Known rows, with every way that one mark hangs from another:
J423[J424]: [  6.3  10.0   8.2 -44.7 -22.9  20.7 -39.9  -5.4  17.2  25.2  21.4 -13.8
 -47.6   0.8  47.4   4.7 -20.9  40.0 -31.8  21.7]
J424[J605 J674[J451[J423 J944]]]: [ 18.1  18.9  -6.2 -63.6   4.2   7.5 -58.8 -50.3  39.5  23.1 -39.9   8.8
  12.0   3.4   2.4 -46.8  -8.1   9.9 -49.6  32.1]
J423[J424[J605 J674[J451]]]: [  2.1  -3.3   7.3 -61.9  -8.8  34.0 -35.3 -36.1  19.4  20.8  -2.1  36.6
  -5.9   0.1  27.4 -22.9   8.0  39.1 -25.1  37.5]
J674[J424[J605] J451[J944]]: [ 15.6  -9.1  24.2 -54.2  -8.9  21.5 -61.5 -34.3   9.8   2.8 -20.5  18.4
  17.8   5.3  -3.7 -69.8 -31.6  17.1 -39.5  26.6]
J766[J423[J424[J605[J451] J674]]]: [-23.3   0.1  -9.6 -35.1  29.6  43.5  -3.1 -34.2   9.9  55.6   3.1  38.0
 -43.3  -4.0  44.6   2.4   8.4  36.2 -22.1  40.8]
J650[J944]: [ 10.1  40.3   5.4 -73.1 -17.1  26.5 -43.5 -13.2  15.6  32.5  14.9 -23.4
 -39.9  11.4  42.4 -18.0 -31.5  20.5 -34.5  30.3]
J766[J423]: [ -0.4  30.1  -8.4 -62.7  14.1  21.0 -29.6 -12.9  29.7  48.2  20.1 -20.1
 -55.0   5.1  64.3  -3.9 -24.3  36.5 -38.5  25.0]
J423[J424[J674]]: [  9.1  10.1   2.0 -46.4 -29.0  24.2 -34.5 -19.8  29.6  40.7  14.5   3.4
 -29.7   1.3  44.6  10.1  -4.7  43.3 -27.1  24.4]
J674[J424]: [ 13.8   0.7  11.7 -51.4 -13.1  26.1 -46.3 -17.4  24.5  21.4  11.4  -8.7
 -13.9   3.2  36.6 -27.7 -35.0  32.9 -26.6  19.7]
J423[J424[J674[J451[J944]]]]: [  9.2   0.7   8.7 -50.7 -57.2  13.9 -61.9 -33.8  30.9  30.7 -11.9  13.9
 -10.4   7.9  -0.1 -12.8  -7.7  34.2 -36.6  21.7]
J424[J605 J674]: [ 23.4  21.6   3.5 -64.3  35.1  22.0 -25.4 -26.1  23.0  35.4  -1.3   9.7
  -8.4  -1.8  52.2 -27.9 -14.8  27.7 -30.0  36.1]
J423[J424[J605]]: [  9.0   7.6  12.6 -40.6  13.1  27.6 -30.1 -10.0  -1.8  16.1  14.7   3.7
 -34.9  -2.5  46.4 -18.9 -17.1  34.6 -31.7  32.0]
J451[J423 J674[J424[J605]] J944]: [ 13.2   4.8 -14.7 -31.5 -14.4  16.6 -58.4 -39.5  23.6  15.9 -49.3  -7.7
  10.7   0.4 -28.6 -63.8 -38.0  10.5 -66.7  26.6]
J306[J650]: [  5.7  23.3   3.1 -49.6   4.6  10.5 -45.9 -11.5  50.3  40.0 -26.8 -14.7
 -19.1   7.2  43.9 -13.7 -29.6  25.9 -30.1  19.2]
J423[J424[J605 J674[J451[J944]]]]: [  6.1  -2.0  14.2 -47.7 -24.3  22.3 -52.7 -37.3  14.2  22.8 -18.1  29.7
   1.0   2.6  -1.4 -33.7  -2.7  26.2 -39.5  30.9]
J766[J423[J424]]: [-12.2  15.3  -4.2 -42.0 -10.6  31.3 -30.0 -11.8  15.4  43.2  33.0  -7.0
 -62.5   1.8  51.8  11.8 -10.9  48.2 -37.3  24.7]
J451[J423 J674[J424] J944]: [ 13.0   9.3 -17.8 -31.3 -45.9   7.4 -69.9 -36.0  40.8  26.2 -40.3 -21.1
  -0.4   4.0 -28.8 -41.0 -39.6  17.4 -64.0  16.6]
J451[J674 J944]: [ 29.9  27.9  -8.7 -44.2 -27.8  -1.0 -52.5 -18.3  32.4  35.7 -28.8 -29.4
 -22.4   8.0   2.0 -33.6 -45.9  23.5 -62.5  19.8]
J451[J423[J424[J605]] J674 J944]: [ 12.2  16.1 -18.2 -24.1 -22.1   8.7 -52.7 -29.5  16.6  20.5 -40.6 -11.3
 -23.1   0.0 -16.9 -33.1 -24.0  20.0 -72.1  29.4]

Rows:
[  3.0   4.9   2.3 -45.1 -16.3  13.2 -65.8 -34.0  15.8   6.0 -22.5   4.8
 -11.6   1.7  -4.9 -37.6 -10.1  15.9 -52.7  28.3] : J674[J451[J423[J424[J605]] J944]]
[  2.5  -7.3   1.2 -25.4  22.7  18.6 -45.8 -36.8  10.8  13.0 -32.6   5.4
  -7.3  -2.5  -6.2 -54.8 -32.2   1.1 -36.6  26.3] : J674[J424[J605[J451[J423 J944]]]]
[  7.8   5.7 -20.6 -43.8   3.2  26.5 -42.9 -37.4  30.2  15.8 -36.0   0.6
   4.3  -3.0  -2.2 -52.4 -27.8  24.5 -52.6  31.6] : J451[J423 J674[J424[J605]]]
[  7.5  16.9 -32.8 -45.3  36.6  13.6 -20.0 -33.7  32.5  27.7 -45.1  -1.0
 -27.9  -3.8  16.7 -34.1 -23.2  17.4 -43.6  36.1] : J424[J605[J451[J423 J674]]]
[ 16.4  20.7 -11.5 -67.9 -33.6   2.1 -67.0 -45.6  55.6  31.7 -33.3  -7.2
   1.6   7.7  -0.4 -25.5 -13.1  17.8 -46.3  20.8] : J424[J674[J451[J423 J944]]]
[-12.5  13.4  -9.6 -44.9 -23.0  36.8 -26.5 -26.4  27.0  58.9  23.0  10.3
 -45.9   2.0  45.3  19.1   2.6  49.9 -33.1  28.5] : J766[J423[J424[J674]]]
[  4.1  -0.3  -4.2 -15.7  -9.3  17.9 -31.2 -23.6   1.1  26.5 -37.6  14.9
 -34.2  -0.2  -4.9 -32.8 -27.9  19.5 -48.8  30.9] : J423[J424[J605[J451[J674 J944]]]]
[  5.8  -1.9   1.8 -51.8 -39.4  11.9 -81.0 -39.1  41.0   7.3 -25.4 -10.3
   2.9   7.2 -17.5 -45.8 -27.4  15.1 -45.0  16.0] : J674[J424 J451[J423 J944]]
[ 17.9  17.0 -10.3 -34.4 -16.7  -1.0 -37.4 -21.4  29.3  38.7 -40.9 -14.6
 -34.8   6.4   3.3 -28.2 -42.9  17.3 -48.4  20.9] : J605[J451[J674 J944]]
[ -3.0   3.5 -11.9 -20.6 -32.1  10.7 -46.4 -34.8  34.3  42.8 -24.2   3.6
 -33.4   1.3  -2.9   3.6  -3.4  17.8 -33.6  21.7] : J605[J451[J423[J424[J674]] J944]]
[ -2.3  -7.5 -10.7 -41.3 -16.9  25.4 -31.1 -28.2  31.0  32.4 -27.6   7.8
 -19.1   1.1   6.6 -29.5 -32.8  34.1 -28.6  24.4] : J605[J451[J674[J424]]]
[  1.6  13.6  -5.6 -41.4   9.4  24.6 -39.9 -19.3  11.7  14.0   3.5  -5.5
 -35.3  -5.5  36.0 -16.8  -8.9  26.2 -40.9  32.3] : J451[J423[J424[J605]]]
[  4.9  -8.9  -4.4 -24.4 -34.1  12.8 -45.1 -29.6  26.9  29.4 -41.3   1.1
 -15.2   5.5 -21.5 -42.2 -43.7  20.1 -42.4  19.6] : J605[J451[J674[J424] J944]]
[  9.7  -5.4   4.5 -52.3  -6.4  16.6 -70.1 -41.8  22.1   0.3 -33.3   7.4
  18.2   2.1 -15.6 -67.0 -24.6   8.6 -47.6  27.0] : J674[J424[J605] J451[J423 J944]]
[-21.6   0.5  -3.1 -32.7  37.5  41.0  -7.0 -21.1  -5.0  39.4  11.0  21.7
 -59.6  -3.1  51.7  -5.4  -5.9  35.1 -25.5  36.9] : J766[J423[J424[J605[J451]]]]
[ -9.8  10.0  -5.2 -42.3  12.4  43.5 -19.3 -29.5   9.4  51.0  16.6  25.8
 -33.6  -2.7  49.0   0.4   6.2  42.7 -35.5  38.4] : J766[J423[J424[J605 J674]]]
[ 12.0  13.7 -10.7 -38.0  31.0   7.7 -34.0 -42.0  28.9  35.3 -37.2   6.5
 -13.0  -1.1  11.3 -31.8 -15.2   1.6 -38.2  32.0] : J424[J605[J451[J423 J944]] J674]
[ 12.8  -8.3  19.7 -55.5 -42.2  16.1 -71.8 -29.4  25.4  10.8 -13.8   0.4
   3.6   9.1  -6.5 -47.1 -33.8  24.8 -37.9  16.3] : J674[J424 J451[J944]]
[  7.5  15.1  -7.8 -31.8 -44.5   9.0 -60.3 -32.3  36.3  38.7 -13.7 -11.0
 -22.2   3.1   6.8   0.4  -8.0  22.4 -48.3  19.2] : J451[J423[J424[J674]] J944]
[  2.1  -6.3  10.3 -19.2   5.5  21.5 -28.1 -31.3   1.7  34.1 -18.6  25.9
 -24.1  -0.5  13.0 -20.8  -8.7  17.4 -28.9  31.9] : J423[J424[J605[J451[J944]] J674]]
[  1.4  -3.1 -21.9 -24.2 -34.1  11.4 -53.6 -39.0  40.0  28.6 -52.4  -6.8
 -11.2   3.6 -31.7 -36.9 -36.6  12.8 -50.4  18.1] : J605[J451[J423 J674[J424] J944]]
[  7.7   7.4   7.0 -44.4   3.9  31.4 -27.5 -23.9  10.8  32.3   6.0  20.0
 -15.9  -3.2  41.0 -12.0  -0.3  35.3 -28.7  35.8] : J423[J424[J605 J674]]
